Each row was made from one walk, in order. Every step used is in the known rows, and no mark comes twice. Write each row's walk.
Known rows:
binena, kivim, gegi, davot: [-12.8  29.3 -79.0 -32.6  18.2  12.6  14.0 -18.8  13.5 -37.5 -38.9   1.6
 -19.9  24.4  37.8  -9.5 -11.9  -8.5 -32.5  10.3  19.7  32.8 -47.3 -31.4]
binena, vodu, pigag, nasi: [-62.5  22.1 -10.0  25.1  27.0 -15.1  46.8  26.6 -23.2  10.1  13.6  21.8
  27.0 -12.7  50.5 -12.4 -19.1 -19.8  27.4  -3.4 -15.5  50.0   8.1  15.8]
gegi, tada, pigag, vodu, binena, kivim: [-47.1   0.0  13.6  11.5 -32.2 -23.9 -30.8   3.2 -20.5  15.3 -15.5  28.0
  11.6 -12.4 -13.5 -19.0  30.7  -4.7   6.1 -11.6  33.5 -40.6 -30.6   4.7]
vodu, pigag, tada, gegi, davot: [-17.7  13.4 -28.3 -19.0  37.5   1.5 -11.3   4.8 -10.7  30.2 -16.3  51.9
  11.6  18.3  53.6  -1.7 -20.4 -31.9  12.6  24.7   1.9 -11.0 -12.4  27.7]
tada, pigag, vodu, binena, kivim, gegi, davot: [-23.7  34.9 -50.4  -2.4 -31.3  18.8 -43.2  -1.6 -18.6  -0.1  -9.8  -6.7
 -30.8   2.8  45.5 -37.6  26.8 -20.5 -42.1  26.6  48.0  16.5 -49.7  12.1]
tada, gegi: [  5.2  30.6 -27.8   4.8  10.3 -28.9  21.5  11.1   2.2 -46.8 -25.6  40.6
   2.6  13.2  47.7  32.2 -19.3  -0.5   1.2   9.3  12.1   9.8 -32.0 -13.2]
gegi, tada, pigag, nasi, binena: [-50.5  -0.7   2.2  23.3 -12.8  -0.8  18.6  15.9   0.6  13.7 -21.0  47.1
   4.2 -43.0  -6.7 -17.1 -29.2  12.6 -24.3   6.5   7.3  20.7   1.0  49.4]
vodu, pigag: [-25.5  15.8 -26.9   9.1  30.5 -53.4  38.5  18.9   2.4 -20.0 -15.5  57.2
  21.6  -4.9  13.4   3.1 -15.1   4.5  28.3  -8.5   3.0  13.1   8.0  34.9]
vodu, binena, kivim, gegi, tada: [-10.7  -9.1  -4.3  -7.9  -3.5  -2.1  -0.1 -17.7  24.9 -30.3 -52.7  22.9
  21.0 -24.8 -36.8  20.9   7.9   1.9 -22.6  -6.7  22.0 -53.7 -49.6 -13.2]
davot, gegi, kivim, binena, vodu: [ 16.6  48.6 -31.7  -1.9  29.4   9.3  33.6  16.8  31.7 -29.9   2.5  -9.9
   5.3   9.0   1.3  -5.8  40.6  44.8 -10.2  13.5  44.3  14.3 -13.7 -41.0]
davot, gegi, tada, pigag, nasi, binena, vodu: [-41.5  38.2   3.5  31.1   1.3  35.9  24.7  36.4  15.2  20.5   9.8   7.1
 -10.3 -19.1  18.6 -22.8  -1.5  -1.7 -23.9  15.3   5.4  40.1   2.3  34.0]
gegi, tada, pigag: [-30.0  10.6  -7.3   4.3  23.8 -32.8   4.9   2.0  -3.7 -13.8 -24.6  54.6
  25.7  -2.4 -10.9   4.3 -24.0 -10.6  21.8 -16.1   4.6  13.4  -0.4  23.5]
davot, gegi, kivim, binena: [ 29.8  35.8 -37.3 -16.0  16.6  -6.9  33.1   7.3  44.9 -38.0 -25.8   1.8
  -9.7  -2.8 -15.5   4.7  28.9  61.2 -26.5  18.4  56.7  -2.7 -12.8 -15.1]
davot, gegi, tada: [  4.8  21.1  -9.9 -28.7  18.3 -18.7  38.7   9.1  29.0 -23.1 -33.2  26.6
  18.8   5.4 -11.8  14.8 -10.4  -4.2  24.2  -2.6  24.7  -4.1 -11.7  -2.4]
vodu, binena: [-38.6   3.5 -18.1   8.8 -15.4 -57.2  12.1  17.6  12.2 -36.9 -30.1  51.1
  32.4 -22.9 -14.4   9.3  11.8   7.8  17.2  -2.8  51.1 -11.9 -15.9  11.6]
tada, gegi, kivim: [  6.5  18.2 -41.1  -4.8  16.6  -4.7  13.7 -20.3  32.3 -39.6 -18.8  29.4
 -10.3  30.3  52.1  20.4  -3.4  27.1 -19.7   6.8  17.5   6.5 -30.2 -39.0]
binena, vodu: [-40.7  35.9 -29.1  10.9  29.8 -26.7  38.8  19.7  -2.7 -34.5   8.1  34.5
  37.4  12.7  31.3  -0.1  -1.6 -14.5  41.8 -13.6   8.2  34.6 -15.3 -33.0]
binena, vodu, pigag, tada: [-44.8  18.7   6.8  17.4  56.2  -6.9  20.1  24.7  -9.8  23.5  21.2  52.9
  55.3  -6.9  32.7  -1.2  -6.2 -31.3  51.5 -14.8 -23.5 -14.3   0.9  17.8]
kivim, gegi: [ 14.2  29.5 -33.4  -5.0  20.7  -7.6  37.4   0.3  18.2 -55.1 -24.4  22.0
  10.3 -14.5  29.7  22.5 -26.9  -7.6 -10.6   1.9  10.4  20.5 -37.6   1.3]
gasa, gegi, tada, pigag, vodu: [  1.7  21.8  -1.6 -25.1  -7.2   9.5  -8.2   5.5 -25.2  20.5  12.6  31.2
   5.7  -6.9  36.5   5.7 -28.4 -41.2  -7.6   8.1  15.3  -6.4 -33.3  17.3]
kivim, gegi, tada, pigag, nasi, binena: [-14.2   7.2   2.2  22.9  -5.8  38.1  14.5   8.0  13.1   1.9 -23.0  24.1
  -9.7 -52.8   9.4  -4.3 -37.4   3.1 -58.4  16.3  -1.1  23.0 -24.8  57.8]
tada, gegi, kivim, binena, vodu, pigag: [ 15.1  26.5 -20.2  31.0  41.8  -1.1  10.9   6.6   1.7  -9.9   9.9  21.8
   9.6  13.1  15.3   3.6  26.8  38.5 -10.6  17.3   8.9  -1.7 -12.6 -15.0]
kivim, gegi, tada, pigag, nasi, binena, vodu: [-29.3  21.7   4.8  39.3   7.0  56.0  15.9  15.3   2.8  11.5   7.1  12.1
   4.8 -39.1  23.3 -15.9 -23.6 -15.0 -38.2  13.9 -15.1  39.5 -26.8  32.8]
nasi, pigag, tada, gegi, davot: [ -9.6  32.7 -45.2  -9.0  23.3  29.1  -2.3  24.9   3.2   9.5 -12.8  47.6
  18.8  21.3  38.7   2.8   1.7 -32.4  -1.4  25.9  15.2  -0.7 -13.1   4.9]
kivim, binena, vodu: [-13.7  34.0 -20.4  17.7  24.8 -30.7  35.7  32.2 -17.5 -35.1  -3.8  26.3
  46.8 -15.9 -15.6   3.9   9.6  13.5  26.5   0.5  28.5  15.8 -18.1 -28.1]
gasa, gegi: [ -3.9  25.4 -44.9 -25.9  10.6 -17.3  31.2   8.0   8.6 -29.6 -12.2  40.7
   1.9  -7.6  35.1  33.4 -34.2 -13.6 -20.4   4.4  20.9   6.3 -25.0  -1.5]

Write each row's walk:
[  7.7  33.5   5.8   7.5  58.1  31.4  15.7  23.6  26.7  30.0  16.6   8.4
  23.1  -8.0   0.3  -8.6  39.4  28.8  -0.7  12.0  10.0 -36.7   1.0   7.7] => davot, gegi, kivim, binena, vodu, pigag, tada
[ -0.6  30.7 -71.0 -33.9  21.2   3.4  19.9  -7.5   7.9 -37.3 -30.5  16.0
   4.2   9.7  38.0  -8.5 -22.2 -26.0  -9.1  17.7  33.8  48.2 -37.4  -7.4] => kivim, gegi, davot
[  6.7  34.5 -24.2  26.5 -33.0  19.3   9.5  28.7  14.7 -25.3  -1.6   5.7
   0.5 -24.0  15.4  -6.7  49.4  -4.6 -35.1   7.4  34.5 -28.9 -48.0  -0.8] => nasi, pigag, vodu, binena, kivim, gegi
[-16.8  17.4 -28.6  28.8  -1.3  22.6  44.1  11.6  25.1  -4.0 -26.0  16.0
 -38.0 -39.9  36.4  -5.7 -15.3  29.7 -74.0  16.4 -20.0   5.8 -23.4  43.5] => vodu, pigag, nasi, binena, kivim, gegi
[-49.8   6.9 -31.0   8.0 -16.9 -49.6   7.7   5.2  15.8 -35.3 -40.1  39.9
  10.0 -10.0 -11.3   8.5  23.1  24.3  -5.4 -11.9  34.6 -29.0 -23.4 -11.1] => vodu, binena, kivim
[-10.5  28.5 -14.2   5.0  48.0  16.8 -15.5  28.0 -36.3  37.8   2.5  37.4
  35.1   7.1  19.1 -10.2   8.0 -19.8  16.0  37.8   9.8 -13.7 -18.9   6.8] => kivim, binena, vodu, pigag, tada, gegi, davot
[-68.7  36.9 -20.1  55.2  -3.4   8.2  24.3  37.8  -8.1   3.7  20.9  28.5
  -7.2 -23.2  48.1 -27.0  -7.8   6.5 -22.8   9.5  -1.0  61.1   1.4  30.6] => tada, pigag, nasi, binena, vodu
[-50.2  24.4 -15.1  27.7 -38.3 -30.4 -25.8  18.8 -19.4  -7.5  -3.6  23.3
 -13.1  -7.7  26.1 -18.5  36.1   4.6  -7.8   0.4  35.6 -16.4 -28.2  14.0] => tada, pigag, vodu, binena, kivim
[-11.8  24.0 -31.0   7.4  28.4  -8.5  25.1   2.4   9.5 -26.7   6.8  14.0
  33.6   1.4 -12.2  -9.8  30.2  38.9   5.5   0.2  35.2  13.1 -19.0 -51.6] => gegi, kivim, binena, vodu
[  5.0  30.6  22.0  32.9  46.5   6.2   0.8  36.6 -28.4  20.9   7.2  44.3
  42.3 -16.2  16.9  22.7   6.2  -2.9  17.1  17.2 -14.9 -40.0 -17.6  16.7] => kivim, binena, vodu, pigag, tada, gegi
[-44.9   8.8 -14.7  10.5  11.8 -33.9  46.3  18.5 -15.0  -0.3 -18.9  34.1
  13.9 -24.1  35.3  -1.7 -33.8  -0.2  12.3   1.1  -5.7  34.0   7.3  43.3] => vodu, pigag, nasi
[-17.8  20.5 -35.7 -31.9  18.6  11.0 -11.6  -1.1  -6.7   7.3 -23.3  43.6
  13.7  23.3  53.5   6.8 -20.6 -32.0  10.6  24.5  19.0  -5.9 -37.8 -14.8] => pigag, tada, gegi, davot
[-11.1  26.0  19.8   1.0 -30.0 -12.5 -17.2  30.0  -0.4  12.9  -2.1  15.2
   7.5 -16.6  -3.8 -13.7  30.0 -15.2  12.9  10.1  56.4 -22.8 -13.8  42.1] => davot, gegi, tada, pigag, vodu, binena
[-22.4  42.2 -18.6  12.9  -8.1 -27.1   8.0  22.4 -26.6 -11.4  14.7  29.2
   2.8  -1.0  55.8 -16.5  -4.5 -16.7  18.9  -0.3  20.3  31.8 -20.9  17.7] => tada, pigag, vodu
[  7.3  39.2   5.0 -12.5  -0.6   0.7   9.8  20.5  -2.6   8.6   2.4   8.5
  -3.6   4.8  27.9 -11.9   0.2 -24.5  16.9   4.8  25.8   6.9 -16.0  19.8] => davot, gegi, tada, pigag, vodu
[-38.5  13.8 -13.8   3.3 -41.5 -37.2   5.6  12.7  -5.9 -12.2 -13.0  23.8
   7.6 -10.4  16.1 -15.3  38.6   8.8   9.0  -4.8  48.3 -35.1 -45.2 -28.0] => pigag, vodu, binena, kivim
[  1.3  -0.1  10.7 -16.2 -31.0   9.7  -3.4 -12.5   5.1  -5.3 -25.9   6.5
  17.9 -25.5  -8.8  -2.4  21.7 -13.1  -7.8   1.0  34.4 -59.0 -70.9 -27.0] => pigag, vodu, binena, kivim, gegi, tada
[-29.4  10.8  -1.5   3.1 -41.5 -46.3  12.2  24.3  -9.7 -14.0  -2.8  35.3
  32.0 -23.3  14.6 -12.4  24.7  -6.6  30.0   3.7  60.4 -19.8 -35.6  -1.6] => pigag, vodu, binena
[-24.6   6.2   0.8  -9.7 -36.2   6.2 -36.1   1.2 -19.0  25.2  -5.3  25.6
 -10.0 -14.3   4.9   2.1  11.1 -20.2 -34.4   3.2  33.6 -54.1 -41.5  13.2] => gasa, gegi, tada, pigag, vodu, binena, kivim
[-19.7  27.9   8.9   3.6 -30.7  -2.0 -25.2  17.1   4.4  10.6 -14.0   2.7
 -16.0  -2.2  -2.8 -14.9  41.9  -3.6 -10.4   2.5  39.9 -40.6 -24.3  17.0] => davot, gegi, tada, pigag, vodu, binena, kivim
[-36.5  22.5  -0.8  34.3  22.8 -19.4  41.8  42.0 -38.8   8.3   3.3  19.5
  33.9 -35.5   4.9 -10.1  -5.2  12.5  13.7  11.7   4.6  32.6   4.4  23.0] => kivim, binena, vodu, pigag, nasi
[  4.4   7.5 -20.1 -20.4  23.0  10.1  27.6 -25.4  21.1 -37.0 -45.1  16.7
  11.4  -1.9  -5.9  22.7 -19.5  -5.3 -12.4 -13.7  -8.2 -22.4 -49.6 -31.8] => binena, kivim, gegi, tada
[-39.8  27.5 -23.8  44.5  23.6 -25.0  44.3  37.0  17.1  -2.4  19.9  56.1
  23.0 -12.0  10.7 -26.2  12.6   9.2  16.3  -2.7  -1.5  17.8   9.6  26.6] => nasi, binena, vodu, pigag
[-43.9  18.7   5.2  37.6  35.9   5.9  28.0  36.2  13.9  36.6  25.9  65.7
  41.2 -26.7  15.3 -20.9  10.6  -4.5  20.5  -3.2 -18.6 -27.6   1.7  30.5] => nasi, binena, vodu, pigag, tada
[-11.5  17.9 -22.5  24.1  44.0 -16.8  25.8  12.3   6.6  -5.4  14.7  27.9
  32.3  -3.4 -13.6 -18.5  29.8  41.9  10.5  -1.3  21.3   7.2   4.9  -8.9] => gegi, kivim, binena, vodu, pigag
[-61.0  -0.4  -9.3  24.2 -16.3   6.8  13.7   3.8   7.1  14.8 -31.2  34.1
 -20.3 -28.7  -4.9 -17.2 -15.8  28.7 -45.3  -1.3  -9.0   6.0  -9.1  23.3] => gegi, tada, pigag, nasi, binena, kivim
[  2.5  29.6 -45.4  -4.8  20.9   2.7  31.3 -10.5  20.9 -56.7 -34.8  10.9
 -11.4   0.0  32.6  23.6 -14.5   6.6 -29.8  -5.0  -3.7   1.6 -48.7 -23.3] => binena, kivim, gegi
[ -5.0  19.6 -19.6   2.7  29.9  15.1  -3.3 -21.6  10.9 -26.8 -36.8  16.5
  -9.5  -1.4   3.7  19.4 -20.6  -4.6 -31.7 -11.6 -18.4  -2.4 -31.7   8.4] => binena, kivim, gegi, tada, pigag
[-31.2  15.8 -64.0  -2.3  -3.0  33.9  29.9   1.1  15.4  14.5 -29.8   6.5
 -46.0 -17.5  40.2 -40.3 -16.1  10.4 -74.4  33.2   5.5  35.0 -22.5  31.3] => vodu, pigag, nasi, binena, kivim, gegi, davot
[ -3.0  22.2   0.8  -2.6  24.5   0.4   3.9   5.8   1.8  -9.8 -21.0  49.8
  17.7  -1.8  49.5  39.0 -23.5 -14.3  11.0  10.9  -5.6 -35.8 -38.1  -7.4] => pigag, tada, gegi
